Every row comes from one small tree of marks. The marks that hang from a mark follow it in brackets, in alphabetical order. Every link used is in the known rows. Which tree was each row made from?
Known rows
A{Z{R V Y}}: [ 44.9 -14.3  20.5   3.6 -22.0 -35.7  -5.7 -36.7  -2.5  19.1 -13.5 -18.0
 -50.9   2.2  -4.2 -21.8   1.5   9.4  16.5  -3.6 -34.5  13.8 -15.1]
E{Z{P R}}: [ 12.6 -30.1   1.5   6.2 -29.4 -19.7 -10.2 -56.1  -0.6  17.7  -3.4  -4.9
 -34.3 -20.9  -6.6 -19.6   6.0  33.7   6.1 -37.3 -39.1   4.7 -11.5]
F{P{B Z{A R}}}: [ 31.9 -32.1  -4.1 -24.5 -13.9  -2.2  -9.9  -6.7   5.2  19.1   0.2  -4.8
 -40.5 -10.8 -15.1  -7.3   1.6  15.9   4.9 -34.3  -5.6  10.4 -22.9]
F{P{B Z}}: [  1.2 -38.7   1.5 -16.0 -36.0 -22.8  -5.2 -10.0  15.4  20.4  19.0 -35.2
 -44.3   5.7 -13.6  -4.1  -4.9  17.5   7.3 -63.1 -20.6 -10.6 -25.8]
Z{A E P V}: [ 28.8  -1.4  23.3   2.2  -4.1  -8.1   9.8 -48.0   4.7  16.6  -7.3  -8.2
 -47.4 -14.9  -2.8 -26.7  -4.3  36.8  14.3  21.0 -52.3  26.4 -22.2]
E{Z}: [-16.8 -46.3   4.9  14.3 -43.3 -33.9   0.3 -56.0  -0.6  21.7  15.5 -23.6
 -37.9   0.1  -7.4 -15.3   5.6  30.0   9.3 -57.1 -43.9  -3.1 -21.0]
Z{A E P R V Y}: [ 54.8  10.6  36.2  -8.2  19.4  -3.4   4.9 -53.6  -3.0  17.2 -18.8  11.2
 -50.5 -12.4  -0.6 -31.7  -4.5  27.0  13.5  45.1 -43.3  36.1 -12.2]
Z{A E P{B} V Y}: [ 42.0   6.3  28.4 -10.7  13.6  -2.8  18.4 -46.4   7.1   5.8  -2.4  -3.9
 -55.7  -3.2   0.9 -23.5 -10.5  29.0   8.0  34.2 -45.3  26.4 -17.7]
Y{Z{A P{F} V}}: [ 22.4  -6.9  -7.4   4.1  -7.2 -21.5  22.9 -14.3   3.9   9.8 -12.6 -29.4
 -39.5 -18.6  -0.3  -9.8  -2.7  21.4   9.8  20.1 -34.8  17.9 -15.0]
F{P{Z{A E}}}: [  5.9 -28.7  36.5 -10.5 -19.3  -5.2  -1.5  -9.9  -4.3  26.9  12.1 -19.0
 -37.8 -12.4 -11.6  -9.8  -2.0  20.3  11.0 -25.7 -40.8  17.0 -24.0]
B{P{F Z{R V}}}: [ 29.3  -8.3 -53.9 -11.8   2.2 -30.4  -7.5 -19.3  19.9  10.5  -6.8  -8.6
 -42.8  -2.5  -9.0 -16.4   0.3  23.1  -5.8 -17.7  -9.3  13.7 -19.9]
Y{Z{A E P{F} V}}: [ 21.7  -2.4  18.6   3.5   7.5 -17.1  26.6 -14.7   2.0   8.9  -7.3 -19.7
 -38.0 -16.8   1.7 -13.7  -6.5  23.2   7.6  22.7 -33.7  28.4 -16.8]
E{Z{P}}: [ -5.6 -33.7   6.1  10.8 -42.9 -24.4  -0.8 -52.4   1.9  18.2   8.7 -25.0
 -36.0 -18.1  -5.3 -13.9   3.0  37.4   8.2 -39.6 -59.7  -2.6 -13.4]
F{P{B}}: [ -5.8 -38.5   6.0  -7.2 -40.9 -25.8   5.1 -36.1  12.0  24.2  11.8 -32.0
 -45.9   7.0 -15.2 -10.7  -1.6  20.0  18.1 -50.0 -27.8  -8.7 -29.7]
A{Z}: [  6.6 -36.1  28.6   8.5 -59.8 -38.7  -0.4 -36.1  -1.7  23.9  11.8 -47.4
 -38.0   2.7 -10.1 -14.2   4.2  18.6  14.3 -50.0 -39.5   0.0 -27.4]
A{Z{E P V Y}}: [ 37.2   0.6  53.0   5.5 -18.5 -22.8   6.4 -32.6  -0.2  14.3  -3.2 -29.5
 -50.0 -10.7   1.4 -19.3  -7.2  21.4  15.3  10.7 -67.6  16.9 -12.5]
P{B F Z{R}}: [ 15.3 -28.7 -26.5 -22.1  -2.7 -34.0   3.5 -31.2  16.9   5.3  15.8 -20.2
 -29.0  21.8 -13.9  -6.4   2.7  14.3 -12.8 -66.7  32.3   5.2 -24.4]
J{R}: [ -3.4 -35.5  30.3   1.0 -50.4 -26.2 -11.1 -56.6  10.5  17.8   0.0 -32.2
 -40.9  27.4 -14.2 -10.5  -1.5  29.0  24.5 -39.0 -20.1   4.1 -28.8]
F{P{Z{E R}}}: [ 10.9 -28.5  34.6 -13.1 -16.0 -17.1 -14.9 -20.1   3.1  27.8   6.4  -9.5
 -37.8  -0.3 -13.0 -17.1  -3.0  18.2   9.2 -50.3 -16.4   9.4 -19.8]
Y{Z{P R}}: [ 19.5 -21.0  26.2   0.2 -32.6 -22.9  -8.8 -34.4   0.9  20.2 -11.2 -24.1
 -39.4  -5.1  -3.3 -25.6  -4.7  27.3  11.3 -24.1 -23.2   2.0 -15.8]
E{Z{V}}: [ -2.2 -36.8 -13.2  19.9 -28.5 -35.2   3.0 -49.8   8.0  18.6   1.7 -13.5
 -47.1  -2.1  -3.9 -16.9   2.9  31.1  13.0 -34.7 -48.9  -0.1 -19.7]
Y{Z{A V}}: [ 17.9 -22.9  12.0  10.3 -23.0 -25.3   9.5 -21.0  -0.1  19.6 -10.4 -23.0
 -51.7  -1.5  -0.7 -21.5  -4.8  22.1  18.4   6.2 -39.1  11.9 -23.7]
A{Z{E V}}: [ 20.4 -21.1  34.8  13.4 -30.5 -33.9   3.6 -31.2   4.7  18.1   4.4 -28.5
 -45.3   3.5  -4.3 -20.1  -1.5  21.3  15.3 -26.0 -44.0  13.9 -26.8]
Y{Z{A E R{J} V}}: [ 33.1 -16.6  53.8   6.4 -10.3 -12.0 -14.3 -18.5 -14.8  21.7 -19.5   5.5
 -55.3 -12.5   4.1 -35.0  -4.0  20.5  12.1  -1.4 -12.4  35.2 -18.9]
P{F Z}: [ -9.2 -30.6  -9.9  -9.6 -23.8 -43.4   8.1 -34.6   9.8  15.8  23.2 -43.0
 -29.5  17.2 -12.0  -6.0   1.9  17.9  -3.1 -61.8  -3.0   1.7 -23.8]

Which tree is each row?
[ 14.1 -14.0 -16.6 -13.7 -12.8 -16.6  23.5 -41.2   7.9   6.1   9.4 -28.5
 -30.7  -7.3 -11.2  -5.9   3.5  26.9   0.3 -13.9 -14.6  15.5 -24.6]	Z{A P{B F}}
[ 43.9  -7.5   6.7  -5.1   3.8 -20.7   2.9 -55.1  -4.0  21.6 -18.8   3.5
 -55.0   3.2  -4.8 -28.3   0.9  17.8  16.9  27.6 -30.9  25.5 -17.6]	Z{A R V Y}
[ 31.0 -25.4 -11.3   4.0 -21.5 -12.8 -21.7 -37.4   4.8   9.5 -14.0   8.9
 -54.8 -27.9   1.7 -22.9   3.3  35.6   1.5 -36.4 -21.8  11.9 -10.3]	E{Z{P{B} R{J} V}}
[ 19.0 -31.1 -10.4  -1.8 -21.6 -13.9  -7.4 -49.8   8.1   7.5   1.8  -0.7
 -36.7 -13.1  -6.5 -15.1   4.3  35.3  -1.7 -44.4 -21.6   2.1 -14.8]	E{Z{P{B} R}}
[ 13.8 -10.9  41.4  -2.6 -19.7  -7.8   7.0 -52.4  -4.1  20.6   6.6 -18.3
 -38.6 -11.4  -6.6 -24.1  -2.6  35.5  10.1  -0.1 -45.7  22.6 -23.0]	Z{A E P}
[ 25.3 -20.9  -2.6 -16.6  -9.9 -22.0   2.0  -7.7  17.8  17.2   4.5 -24.5
 -58.9   6.4  -6.3  -6.6 -10.6  11.8  13.2 -19.6 -36.5  -5.1 -17.1]	F{P{B Z{V Y}}}
[ 11.8 -21.2  69.8   3.6 -35.5 -32.4   5.8 -41.0  -9.1  21.3  18.8 -37.0
 -40.4  10.8  -4.5 -18.6  -2.5  13.4  13.3 -25.1 -49.3  13.5 -20.5]	A{Z{E Y}}
[ 26.1 -27.1 -10.4 -25.0  -8.9 -18.8 -10.3 -17.4  -4.8   9.0   9.2  -9.4
 -37.5  -4.1  -9.2  -9.6   8.1  13.3 -12.9 -52.6  32.6  27.4 -21.2]	P{B F Z{A R{J}}}
[ 26.6 -13.1 -34.5 -20.5  -4.2 -15.4  -4.5 -17.7   3.2  13.0   0.7  -6.5
 -32.3 -13.9 -12.8 -12.4   6.8  22.8  -9.6 -11.9  -8.3  25.6 -21.4]	B{P{F Z{A R}}}
[  0.0 -32.1  24.2 -16.3 -20.0 -15.9  -0.8 -10.6  13.6  18.1  23.6 -25.1
 -40.8   9.3 -11.8  -8.1  -8.3  20.8   4.1 -58.8 -19.6  -1.5 -27.3]	F{P{B Z{E}}}
[ 37.8 -10.2 -29.0 -23.2  22.9 -36.6  10.2 -28.9  18.3   2.5   2.9 -10.7
 -45.6  22.1  -6.3 -10.1  -3.5   7.6  -7.7 -23.7  16.8  12.4 -14.8]	P{B F Z{R V Y}}
[  2.5 -26.9  55.9   5.4 -23.5 -18.8  10.5 -26.3  -9.7  21.3   9.2 -22.5
 -39.3   5.8  -2.6 -23.3  -6.6  22.9  12.2 -12.7 -31.3  19.3 -26.1]	Y{Z{A E}}
[ 15.4 -15.5  52.3  -6.3  -6.8 -29.7   1.2 -69.9  -4.9  23.7   7.0  -6.2
 -43.4  22.1  -7.3 -32.2  -3.3  20.9  10.7 -19.0 -19.8  17.7 -20.5]	Z{E R Y}
[ 33.6 -26.3 -21.6 -16.2  -8.0 -17.9 -11.0  -6.9  22.4  16.9  -8.7  -5.3
 -51.2  -0.1 -11.7 -11.0  -3.8  17.0   8.3 -39.4  -4.5  -1.2 -22.4]	F{P{B Z{R V}}}
[ 40.6  -4.5 -11.4  -1.0   6.5 -18.3  14.0 -16.3   2.3  10.3 -26.3 -10.4
 -37.7 -21.9  -1.9 -15.6   1.1  18.9   8.3  22.0 -14.3  25.5 -12.7]	Y{Z{A P{F} R V}}
[ 10.7 -21.2  13.2  -2.1 -18.0 -25.6  -7.4 -49.5 -17.4  16.8  -1.8  -9.3
 -38.3 -28.5  -1.1 -13.6   8.9  17.3   0.7 -29.1 -26.5  20.2   1.4]	E{Z{P{F} R{J} Y}}
[ 34.1 -16.1   6.7 -13.4  -3.8 -23.5 -11.6 -18.2   7.1  27.3 -14.0  -9.4
 -55.2  -3.5  -7.4 -15.8  -4.9  10.1  16.9  -9.3 -33.1   4.2 -10.8]	F{P{Z{R V Y}}}
[ 31.2  -4.8 -36.9  -9.5   4.1 -17.6  26.6 -36.5  16.6   2.6  -3.1 -18.9
 -41.6  -9.5  -7.1  -7.5   0.8  27.6   2.6   8.0 -19.0  19.2 -22.9]	Z{A P{B F} V}
[ 33.4 -14.1  -6.7 -14.2  -0.7 -13.1  15.3 -16.3   2.6   2.6  -7.1 -15.2
 -30.4 -12.1  -5.7  -9.1   0.1  19.2  -2.9  -5.2   6.2  20.0 -17.4]	Y{Z{A P{B F} R}}
[  4.6 -21.5  38.7  13.7 -18.1 -34.4   8.7 -30.0   7.5  18.7   0.3 -23.3
 -49.6  16.8   1.3 -25.6 -11.9  25.1  15.8 -17.7 -32.5   8.0 -25.5]	Y{Z{E V}}
[ 32.4 -11.7   9.7  -2.4  -6.0 -35.4  -0.5 -64.0   4.7  22.9 -12.8  -6.6
 -55.3  16.6  -5.3 -30.4  -1.9  18.5  18.0  -0.7 -25.8  10.9 -17.7]	Z{R V Y}
[ 46.9  -6.6  52.7 -13.5 -12.8 -13.1  -2.1 -34.5  -1.2   7.8   3.9 -13.2
 -40.3  -3.7  -3.3 -18.2  -4.6  19.2   1.4 -14.8 -26.9  18.1 -14.0]	A{Z{E P{B} R Y}}
[ 37.8   4.3  13.5 -12.7  10.1  -4.7  -2.9 -16.5   3.1  14.2   0.8  -2.7
 -57.3  -6.3   0.2 -23.8 -10.3  28.0   1.2  33.0 -59.9  27.3 -17.6]	B{P{Z{A E V Y}}}
[ 37.0  -1.9  70.4 -11.9 -10.4  -0.9 -14.9 -52.3 -24.2  24.3  -8.4   1.8
 -51.3 -20.4   0.0 -33.7  -0.4  24.6   7.9  10.7 -33.4  39.2  -9.9]	Z{A E P R{J} Y}
[  2.6  -5.2  11.1 -17.8   0.3 -27.9   6.3 -27.4   3.8  12.0  25.0 -26.8
 -38.3  10.2  -6.4 -12.3  -7.4  21.8  -9.0 -16.7 -32.8  16.4 -17.8]	B{P{F Z{E Y}}}
[ 10.8 -32.4 -13.7  16.3 -20.2 -21.1   5.9 -42.7  -1.1  17.3  -4.9  -5.1
 -46.0 -17.9  -3.5 -15.4   6.6  29.9  12.7  -7.1 -54.3  14.3 -19.7]	E{Z{A V}}
[ 40.5 -18.0  13.7 -10.4 -14.9  -2.9  -0.9 -20.3   1.8   9.2 -10.0  -9.4
 -39.8 -12.3  -3.6 -19.6  -3.6  27.6   4.0  -4.3 -11.8  13.4 -19.1]	Y{Z{A P{B} R}}
[  6.3 -10.2  35.1  -1.6  -7.8 -15.4  23.6 -20.4  -6.0  11.3   5.7 -29.4
 -28.0 -13.6  -2.2 -11.7  -4.4  22.1   3.1   1.6 -28.5  26.6 -18.0]	Y{Z{A E P{F}}}
[ 23.0 -24.4  -1.9   8.9  -5.6 -30.8  -1.8 -56.3   0.0  18.4 -10.5   5.8
 -50.3  -1.8  -1.5 -22.4   3.3  21.2  12.5  -9.4 -39.6   9.9  -9.8]	E{Z{R V Y}}
[ 31.2  -5.7   4.2 -18.9  16.2  -7.4  18.0 -46.0   4.3   2.7   2.7   1.6
 -27.9  -6.5 -10.1 -14.7   2.6  26.1  -5.6  -6.2   7.5  33.5 -23.0]	Z{A E P{B F} R}
[ 32.2  -8.7 -24.7 -21.8  18.5 -24.0  24.1 -19.5  11.3   1.7   8.8 -19.7
 -46.4  10.7  -4.6  -3.4  -2.4  10.8  -5.7   0.4  -7.7  19.5 -18.7]	P{B F Z{A V Y}}
